Each row was made from one small tree. Brackets hold a mark, then the marks that hang from it, in the order of their numbers. Every link used is in the known rows. Write each row's tree.
Known rows
(J_848 J_135): [ -2  -9  -6 -13  -4   3   6 -11  -8 -11  -1   8  13 -17  -3 -14 -21  -3
   6   0  -3   7 -11   6  23]
(J_848 J_248 J_623): [-20 -33  -8 -17 -14 -12   2   0  20  20   2  -2  41 -22  10  -2 -25 -22
  28  -5   4 -23  18 -43  23]
(J_807 J_109 J_508): [ 11  20  30  -1 -17   8  -7 -10  -4 -13 -13  19 -18 -19  15 -22   3  -1
 -12 -13  32  12  19   6  14]
(J_508 J_807): [-12  18  17 -13  11  18  -8 -27 -22 -10 -34  -9  14  -1  12 -11  13  -6
  12   5  11   3  -7 -26  12]
(J_848 J_135 J_248 (J_623 J_807)): [  4 -72 -10  -8   8   2  15  10   3   8 -20   1  29 -19  11  23 -20 -11
  53  -2 -14 -36   0 -44  -8]
(J_109 J_623): [-11   6   8  -4   9  -8  -8  -2  17  -6  13   3   3 -12   5 -25  -3   2
  -4  10   3  25  -5  17   7]
(J_109 (J_623 J_848) (J_807 J_508)): [  7  20   6  40  -1  -1 -30   5  26 -26  24  -2 -27  -7  -4  -9  24   8
 -33  -7  -4  -9 -10  47 -21]
(J_109 J_508 J_807): [-28  17  -5  20  -6  27 -17  -4  -1 -31 -12   5  -8 -19  -3  -8  14  -9
  -2  -7  -5  29  18  17  -4]
(J_623 J_807): [ -9   6  11  -9   2  22 -10  -5  -9  -9 -32  -8   1 -10  11 -14   5  -6
  12   5  16   7  -7 -30   3]
(J_848 J_135 (J_623 J_109 (J_807 J_508))): [ 29 -44 -10  15   2   7  15  24  -6  -5 -39  -6  -1 -30   7  33  19  13
  39   5   1 -26  -1 -13 -17]
(J_109 J_508 J_623): [-13  -3   3   9  17 -13  -3   6  13 -13  22  12 -21  -5   2 -12   9  -3
  -5   5  -2  36  19  39 -18]
(J_213 (J_135 (J_848 J_248 J_623))): [ -6 -33 -33 -19 -24 -22  13  12   6  31  29  16  68  -4 -18   0 -35 -11
  33  -2 -11 -19 -11 -29  53]
(J_508 (J_807 (J_623 J_109 J_848))): [ 16  41  20   6  18  -2   6 -14 -17   9 -14 -27 -17  30   4  15  22  11
 -28  10   1 -12  -5  -3 -30]
(J_213 (J_135 (J_848 J_248 (J_623 J_807)))): [  3 -45 -24 -13 -10  -7  12  22  -3  28   2  13  57   0 -11  12 -21  -7
  52   4 -12 -25 -19 -48  26]
(J_623 (J_807 J_508) (J_848 (J_135 J_213))): [ 24  -2  -2   2   8  14   4   2 -21  -9 -14  -2 -36  30 -11  16  19  22
  -1   5  -3 -23 -35  17  -9]
(J_623 J_109): [-10  23  -4 -13  -1   5   3  -3   2   4 -15 -17  18 -18   4 -14   4  -3
 -15   9  16  16  12 -15  11]
(J_213 (J_135 J_848)): [ -5  18 -20 -18 -22  -5   4  -2 -13  10  22  17  37   0 -26 -24 -19   3
   2   3   2  18 -26  -1  53]
(J_807 J_508 J_623): [  4  16  30  11 -42  -6   0   5   8 -12  -4  28 -17  -3   7  -2 -15   4
  -5  -7  28  17 -22  33  26]
(J_109 J_807): [-27  25   0   5 -14  28 -21  -9   4 -25 -17  -8  18 -25   4 -22   2  -7
   0  -2   0  18  -4  -6  21]
(J_807 J_109 J_508 J_623): [ 17  24  47  10 -29   0   5  -2  -3 -10  -8  32 -38  -3  20  -5  -7   8
 -10 -14  29  25   2  28   8]
(J_135 J_213 J_848): [-19  32 -12 -32 -10   2  -8  -8 -11   9   6   7  15  20 -12 -16  -9   9
   6   8   3  42 -18   1  53]
(J_508 (J_807 (J_623 J_109))): [  6  29  26   0  11  10  13  -8 -17   2 -37 -11   3  13  17  17  15  10
   1  14   7  16 -14  -4 -10]
(J_807 J_623): [-11  21  20  -4 -25  -4   5  -6   4  -3  -1  11  -4   0   6 -11 -21   0
  -2   0  15  24 -17   9  24]
(J_807 J_508): [ -4  13  13  -1 -29   1 -11  -5   5 -15  -9  12   1 -19   4 -16  -2  -6
  -6  -8  31   4  -8   9  31]
(J_623 J_109 (J_807 J_508) J_848): [ 26  16   8  15   2   9 -10   7   0  -2 -25 -24 -25   2  -1   6  29   4
 -30   1  24 -25   7  -8 -34]
(J_623 J_848): [ -9  28  -4 -11  -7  -6 -16 -18   0   5  14 -19  -5   3  -5 -27  -4  -9
 -34  -8  10 -13   4 -13   7]
(J_109 J_508 J_623 J_807): [-20   6  -1  32  14  11 -17   8  17 -32  13   9 -17 -17   2  -6  21   1
  -4   2 -19  40  12  49 -27]

Write each row's tree
[  7 -25 -10 -12   4 -14   7 -16   5   7  24  -2  13   7 -10  -2 -32 -17
 -24  -9 -11 -38   3  -1  -2] : (J_623 (J_848 J_135 J_248))
[ 24 -32 -10  -4  29   1  12   1   0  12 -12 -20   8   7  -3  23  -7  -8
 -18   3 -13 -44  10 -22 -44] : (J_623 J_109 J_807 (J_848 J_135 J_248))
[  0   5 -20  24 -23   3 -19  20  11 -11  -6  -2  20 -36  -4  13  16   9
  18  -9  -2  10  14   2  16] : (J_135 (J_848 (J_623 (J_109 (J_807 J_508)))))
[ 18  44  47   2  20   7   6 -27 -29   5 -10  -5 -42  34  17  -4  19   9
 -24  -6   2  -6   4  -7 -29] : (J_508 (J_807 J_109 (J_623 J_848)))
[ 16 -14  -6   9 -11  -4  -6  24  -1   7 -20  -2   6 -19   2  19  17   9
  33   1  14  -1  12 -24  -1] : (J_135 (J_848 (J_623 J_109 (J_807 J_508))))
[-23 -19 -23 -32 -11 -15   2   5   7  33  15   6  46  15  -5   7 -27  -3
  41   2  -9   7  -1 -30  48] : (J_135 J_213 (J_848 J_248 J_623))
[ -5 -11   1  -3  15 -30  -8  -5  30  15  41  -9   3  13   0 -13 -15 -13
 -32  -1  -5 -21   8  11 -17] : (J_109 (J_623 (J_848 J_248)))
[ -6 -11 -18 -22 -21 -17  12   0   2  21  24  25  58   7 -21 -10 -39 -14
   3  -1  -2   0 -21  -9  52] : (J_213 (J_135 (J_848 J_248)))
[ 12 -47 -23  13  27  10  22  22 -14  -2 -29  -9 -11 -20   5  37  26   7
  38   6 -20  -5  28 -15 -46] : (J_848 J_135 (J_623 (J_109 J_508) J_807))
[-20  22  11  32 -18  17  -5   4   6 -27  -1  20 -23  -2   1   9   4   1
  -5  -9  -8  40   1  40  -7] : (J_109 J_508 (J_807 J_623))
[-11 -11  -7  33  22  -6 -17   3  31 -11  41  -1 -17  10  -7   5   7 -14
 -30  -8 -26  -4  26  40 -51] : (J_109 J_508 (J_623 (J_848 J_248)) J_807)
[ -2 -45  11   2  20  10   9  11  -4  12 -18   6 -13  -9  23  17   6 -18
  34 -12  -1 -11  54 -46 -46] : (J_848 J_248 (J_623 (J_807 (J_109 J_508))))
[ 15  12  15  12  -8   8 -19  -1  -4 -10 -14 -10 -31   5  -1  -5  18  -1
 -20  -8  24 -28  -7  -8 -17] : (J_623 (J_807 J_508) J_848)
[  9   3 -16  -9  31 -13   7  -2  -2   4  35  -7 -22  30 -13  -4   7  25
 -14  18 -29   4 -26  42  -8] : (J_109 (J_623 (J_848 (J_135 J_213))))
[ -7   4 -25 -13  -9 -17  -2   8   3  20   8 -13  28 -21  -4  -1  -3   1
  15   3   1  13  24 -31  21] : (J_135 (J_848 (J_623 J_109)))
[ 13  41  30   1  -4  -5   4 -15  -8   9  17   0 -41  21  11 -18  -5   5
 -39 -13   9   6  14   5 -16] : (J_807 J_109 (J_623 J_848))
[ -4   7  -6  14  22 -21 -10   0  13  -2  43  -4 -40  13  -9 -12  19  -2
 -37  -1  -8   8  21  41 -38] : (J_109 J_508 (J_623 J_848))
[ -2 -60 -18 -20  15  11  20  14  -8  17 -24  -2  29   7   7  31 -12   7
  64  12 -21 -24 -19 -39   5] : (J_848 (J_135 J_213) J_248 (J_623 J_807))
[ 24   4  -7  19   8 -18  26   4  -6   2  22   3 -45  21 -14  27   3  11
 -38  -1 -19   5  16  48 -42] : (J_807 (J_623 (J_109 J_508) (J_848 J_135)))
[  2  15 -20 -19   9   3   8 -13 -18   4  12  -9 -10  26 -16  -4  -3  15
 -14  10 -17  -8 -21  13  16] : (J_623 (J_848 (J_135 J_213)))
[ 10 -26 -11 -18  26  10  12  -3 -11  14  -6 -12   0  38  -6  20  -8   4
   3   7 -19 -32 -23 -14 -15] : (J_623 J_807 (J_848 (J_135 J_213) J_248))
